Each row comes from the steps of one path. Every step used is in the known rows, and no mark comes twice. Write the path behind each row, first mark first.
Known rows
m/x/r: [ 5.68 -1.51 -1.96  1.61 -0.02 -0.88 -1.36  2.41 -1.22 -4.28 -0.19  1.88
 -1.65 -0.22  2.88 -0.36  1.43  0.86  0.09  1.53 -3.55 -1.17  0.87]
x/d: [-1.34 -0.85  0.86  0.25 -0.33 -1.28 -0.21 -1.99  1.42 -1.96 -0.40 -0.19
 -0.43  0.79 -0.83 -0.10  0.09  1.56 -0.38 -1.16 -0.89  1.41 -1.28]
x/d/e/q: [-3.39  0.90 -0.04  0.24  1.08 -2.44  1.26 -3.17  0.43 -2.29 -0.08 -1.41
  0.56  2.58 -0.36 -0.66 -0.04  4.14  0.46  1.42 -0.03  0.29 -3.31]
n/r/e/d: [-5.99  1.53 -0.18  0.35  0.37 -1.40 -2.14 -3.12 -0.07 -1.60  1.30  1.20
  0.73 -1.14 -3.11 -0.47 -1.31 -5.72 -0.61 -0.67 -5.61  2.75  2.63]
r/e/q: [-5.27 -1.79  0.21  0.28  0.30 -1.29 -0.86  0.67  0.74  0.68  0.64 -0.62
  1.55  0.03 -0.38  0.78 -1.04 -5.98  0.65 -2.04 -0.44 -1.13 -1.29]
e/r/x: [ 3.46 -2.74 -0.20 -1.09 -0.05 -1.26 -0.41  2.09  1.19  1.91 -0.46 -2.75
  2.37  0.98  4.38  2.11 -1.38 -3.08  0.79 -1.84 -0.17 -3.09 -0.59]
m/x/d/e/r: [ 2.10 -1.50 -0.95  0.53  1.17 -1.24  0.07 -3.21  0.40 -3.32 -1.16  2.05
 -0.76  2.29  2.29  0.34  0.54  2.71  0.39  1.87 -2.42 -0.24 -1.28]
m/x/r/e/q: [ 2.41 -2.80 -1.88  1.77  0.06 -1.64 -1.78  2.78 -0.85 -3.90  0.24  1.48
 -0.60 -0.25  2.54  0.13  0.77 -2.99  0.60  0.27 -3.78 -1.79  0.00]
q/e/f: [-2.54 -0.36  0.30 -0.04 -3.26  1.66 -0.42  0.27  0.66  1.97  0.45  0.91
  2.19  0.41  1.01 -0.15 -0.28 -2.36  1.79  2.03  0.81  2.41  1.30]
n/r/e: [-3.86  1.68  0.34  0.65  0.40 -1.35 -2.16 -2.08  1.15 -1.64  1.21  0.52
 -0.64 -1.58 -2.46 -1.03 -1.52 -5.25 -0.09 -1.20 -5.66  0.63  1.23]
e/f: [-2.50 -0.17 -0.84  0.09 -0.28  2.23  0.06  0.62 -0.22 -1.14 -0.48  0.63
  1.91 -0.18  3.81  0.22 -0.20 -0.74  0.62  0.09  0.12  2.97  0.64]
x/m: [ 0.23 -0.84  2.72 -1.13  0.30 -0.07 -0.22 -1.16 -0.51 -2.47 -0.93 -0.13
 -0.21  1.92 -1.35  1.54  0.73  1.68 -0.39  1.38 -0.13 -0.25 -1.28]
n/r/x: [-3.81  2.55  0.38  0.34 -0.08 -2.63 -1.88 -2.38  0.69 -1.23  1.17 -2.77
 -0.61 -1.57  0.15 -0.96 -1.50 -2.86  0.53 -0.42 -3.77 -0.59  1.38]
m/x/d: [-0.90 -1.87 -0.15  1.14 -0.03 -1.29 -1.02 -3.12  0.65 -3.71 -0.80  2.13
 -1.89  0.56  0.88  0.18  0.87  0.84  0.10  0.22 -2.02  0.77 -0.23]
q/e/r/x: [ 2.06 -2.54  0.91 -1.07 -3.08 -0.92 -0.75  1.33  1.77  4.56  0.43 -1.89
  2.36  1.27  1.64  1.29 -1.27 -4.22  1.91  0.76  0.66 -2.53  0.35]
d/x/r: [ 4.64  0.68 -1.65  1.03 -1.02 -0.15 -0.80  0.93 -1.64 -3.31  0.28  0.45
 -3.13  1.20 -0.06 -1.22  1.04  4.00 -0.03  1.04 -0.40 -1.90 -0.69]
x/r/e: [ 4.13 -2.08 -1.06  0.76 -0.06 -1.33 -1.29  5.30 -0.07 -2.11  0.75 -0.24
 -0.19 -0.61  0.62 -0.37  0.01 -3.11 -0.21 -1.13 -3.67 -1.10  0.16]
q/e/m/x/r: [ 2.53 -3.14 -0.95  1.35 -2.83  0.58 -1.35  0.48  0.23  1.14  1.15  2.15
  0.82  0.07 -0.31 -1.23  0.16 -2.10  1.60  2.10 -1.28 -0.67  2.02]
q/e: [-0.44 -0.45  1.03 -0.18 -3.00  0.06 -0.52 -0.40  0.88  3.02  0.80  0.40
  0.58  0.46 -1.89 -0.40 -0.21 -1.79  1.33  1.93  0.81  0.07  0.68]
e/d: [-3.66 -0.50 -0.76 -0.37  0.09 -0.01 -0.04 -1.78 -2.01  0.06  0.02  0.89
  1.96  0.58 -0.87  1.00  0.42 -0.80 -0.77  0.57 -0.03  3.26  2.10]
m/x: [ 0.50 -1.06 -0.92  0.97  0.22 -0.28 -0.92 -1.49 -0.49 -2.05 -0.58  2.33
 -1.37 -0.20  1.62  0.26  0.82 -0.29  0.41  1.23 -1.48 -0.31  0.71]
d/e/r/x: [ 2.60 -0.22 -0.89 -1.14  1.79 -1.62  1.40 -0.03  0.01  1.08 -0.32 -2.52
  1.39  2.23  3.64  0.60 -1.15  1.24  1.18  2.03  0.03 -2.84 -1.32]
r/x: [-3.18 -1.00  0.52 -0.35 -0.24 -1.91 -0.52 -0.03  0.48  0.82  0.29 -3.70
  0.28 -0.79  2.24  0.53 -0.66 -2.42  1.20 -0.91  1.13 -1.90  0.41]

Which path is each row?
[-6.36 -1.36 -0.54  0.02 -0.03 -0.16 -1.18 -2.92 -1.02 -0.44  0.40  1.72
 -0.12  0.65 -2.51  0.83  0.04 -4.36 -0.24 -0.95 -0.29  1.80  1.40] -> r/e/d/x
[-3.18 -4.38 -0.76  1.17  0.76  0.63 -1.49 -1.24  1.01 -0.13  0.40  2.47
  0.63 -0.99 -0.12 -0.10 -0.70 -6.50  0.61 -2.39 -1.89 -0.28  1.46] -> r/e/m/x
[ 4.11 -1.89  0.55 -0.89 -2.92  0.35 -0.40  1.11  1.43  3.82  0.18  0.51
  2.23  1.70  0.19  0.95 -0.80 -2.54  1.13  1.08 -0.01 -1.48  0.12] -> q/e/r
[ 2.23 -0.43 -0.16 -0.52  1.15 -1.44  1.21 -2.14  1.25 -1.62 -0.75 -0.38
  0.62  3.08  0.93  0.15 -0.40  3.69 -0.08  0.89 -1.49 -0.03 -2.56] -> x/d/e/r
[-5.06 -1.36  0.18  0.01  0.91 -2.61  0.42 -3.22  1.21 -0.47  0.33 -3.77
  0.60  0.75  1.67 -0.80 -0.86  0.52  1.36 -0.45  0.39 -1.07 -0.80] -> r/x/d/e/m
[-3.52 -0.33  1.48 -0.79 -3.15  0.34 -0.80 -4.37 -1.54  0.52  0.44  1.67
  0.24  2.79 -4.26  0.81  0.82  0.44  0.76  3.73  1.69  1.77  1.34] -> q/e/d/x/m
[-5.79 -0.28  0.25 -0.21  0.51 -2.34  0.37 -2.47  0.90 -1.70 -0.11 -3.76
  0.45  0.91  3.58 -0.15 -0.71  0.72  1.59  0.37  0.32  0.59 -0.98] -> r/x/d/e/f
[-6.35  2.03 -0.47  0.55  0.12 -1.07 -2.21 -4.69 -0.56 -2.20  1.30  1.59
 -0.56 -0.46 -3.77 -0.83 -1.10 -4.33 -0.47 -0.51 -4.77  2.35  2.20] -> n/r/e/d/x
[-1.16 -2.18  0.35  0.31 -2.69  1.10 -0.47 -0.97  1.00  3.93  1.25  0.90
  1.95  0.17 -2.10 -0.94 -0.66 -2.67  1.54  1.00  1.00  0.01  1.43] -> q/e/m
[ 3.97 -3.50 -2.52  1.90  0.24  0.70 -1.04  1.08 -0.84 -2.10  0.34  2.16
  0.44 -0.53  2.21 -1.01  0.34 -0.36  0.27 -0.16 -2.52 -0.86  1.53] -> e/m/x/r
[-0.56  0.55  1.68 -0.52 -0.41  0.48 -0.49 -3.88 -1.29 -3.76 -0.75  0.84
 -3.12  2.86 -2.30  0.60  1.12  4.24 -0.19  1.79  1.62 -1.20 -1.83] -> d/x/m
[ 1.16 -0.45 -1.47  1.22 -0.84 -1.04 -1.34  1.31 -1.14 -3.25  0.76  0.02
 -2.30  1.28 -0.34 -0.70  0.50  0.24  0.45 -0.15 -0.84 -2.67 -1.60] -> d/x/r/e/q
[-2.30  2.19 -1.01  0.01  1.83 -1.49  1.74 -1.54 -1.32 -0.52  0.27 -1.49
  1.02  2.07  0.74 -0.65 -0.24  3.34  1.09  3.28  0.82 -1.34 -2.48] -> d/e/q
[ 1.96 -3.01 -2.12  1.39  0.26 -1.32 -1.99  1.88 -1.57 -4.01  0.08  2.66
 -0.75 -0.40  1.75  0.51  1.04 -3.13 -0.23  0.62 -4.24  0.48  1.96] -> m/x/r/e/d
[ 0.14  0.29 -2.03  0.46 -0.71 -0.22 -0.60 -0.98 -3.33 -2.64  0.35  1.21
 -0.62  1.53 -0.82  0.00  1.33  2.30 -0.84  1.24 -0.40  1.72  1.58] -> e/d/x/r
[-4.85 -1.83 -0.24  0.11  0.10  1.26 -1.01  0.96  0.84 -0.37 -0.05  0.92
  1.62 -0.76  1.94  0.63 -0.86 -6.16  0.63 -1.97 -1.27  2.23  0.70] -> r/e/f
[-4.10 -4.73 -0.34  1.28  0.59 -0.26 -1.59 -2.26  1.76 -1.00  0.26  2.33
  0.36 -0.58 -0.52 -0.09 -0.58 -5.85  0.29 -2.94 -2.41  0.36  0.81] -> r/e/m/x/d
[ 1.43 -3.05  1.32 -0.95 -3.27 -1.59 -0.93  0.25  2.53  3.56  0.23 -1.98
  2.14  1.72  1.18  1.24 -1.28 -3.41  1.72 -0.03  0.20 -1.91 -0.35] -> q/e/r/x/d
[-5.65  2.00  0.21  0.90  0.34 -1.94 -2.10 -1.92  0.89 -1.47  1.41 -0.26
  0.54 -0.96 -1.94 -0.69 -1.77 -5.54  0.22 -1.28 -5.05 -0.17 -0.03] -> n/r/e/q
[-2.30 -0.30 -0.84  1.19  1.11 -2.11  0.15 -4.01 -0.21 -3.87 -0.62  1.27
 -1.11  1.90  1.34 -0.24  0.82  3.02  0.76  2.34 -1.49 -0.06 -1.78] -> m/x/d/e/q
[ 1.83 -2.45 -1.44  0.54 -0.03 -1.29 -1.35  4.22 -1.35 -2.13  0.82  0.41
  1.13 -0.16  0.07  0.22  0.33 -3.62 -0.62 -0.67 -3.87  1.03  1.43] -> x/r/e/d
[-4.41 -0.17  0.65 -0.29  0.62 -3.37  0.47 -2.75  1.06 -1.06  0.08 -4.10
 -0.48  0.88  1.63 -0.34 -0.60  1.01  1.18  0.20  0.33 -0.89 -1.25] -> r/x/d/e
[-0.81  0.28 -1.48  0.26  2.13  0.53  1.75 -2.54 -0.73  0.33  0.48  0.20
  0.96  1.18  0.08 -1.71 -0.37  2.84  0.87  2.44  0.54 -0.14 -0.08] -> d/e/m
[-2.14 -0.65 -0.34  0.41  1.32 -0.83  1.26 -3.96  0.85 -1.66  0.12 -0.08
  0.35  1.82 -0.82 -1.46 -0.35  3.70  0.26  0.46 -0.61  1.08 -1.41] -> x/d/e/m
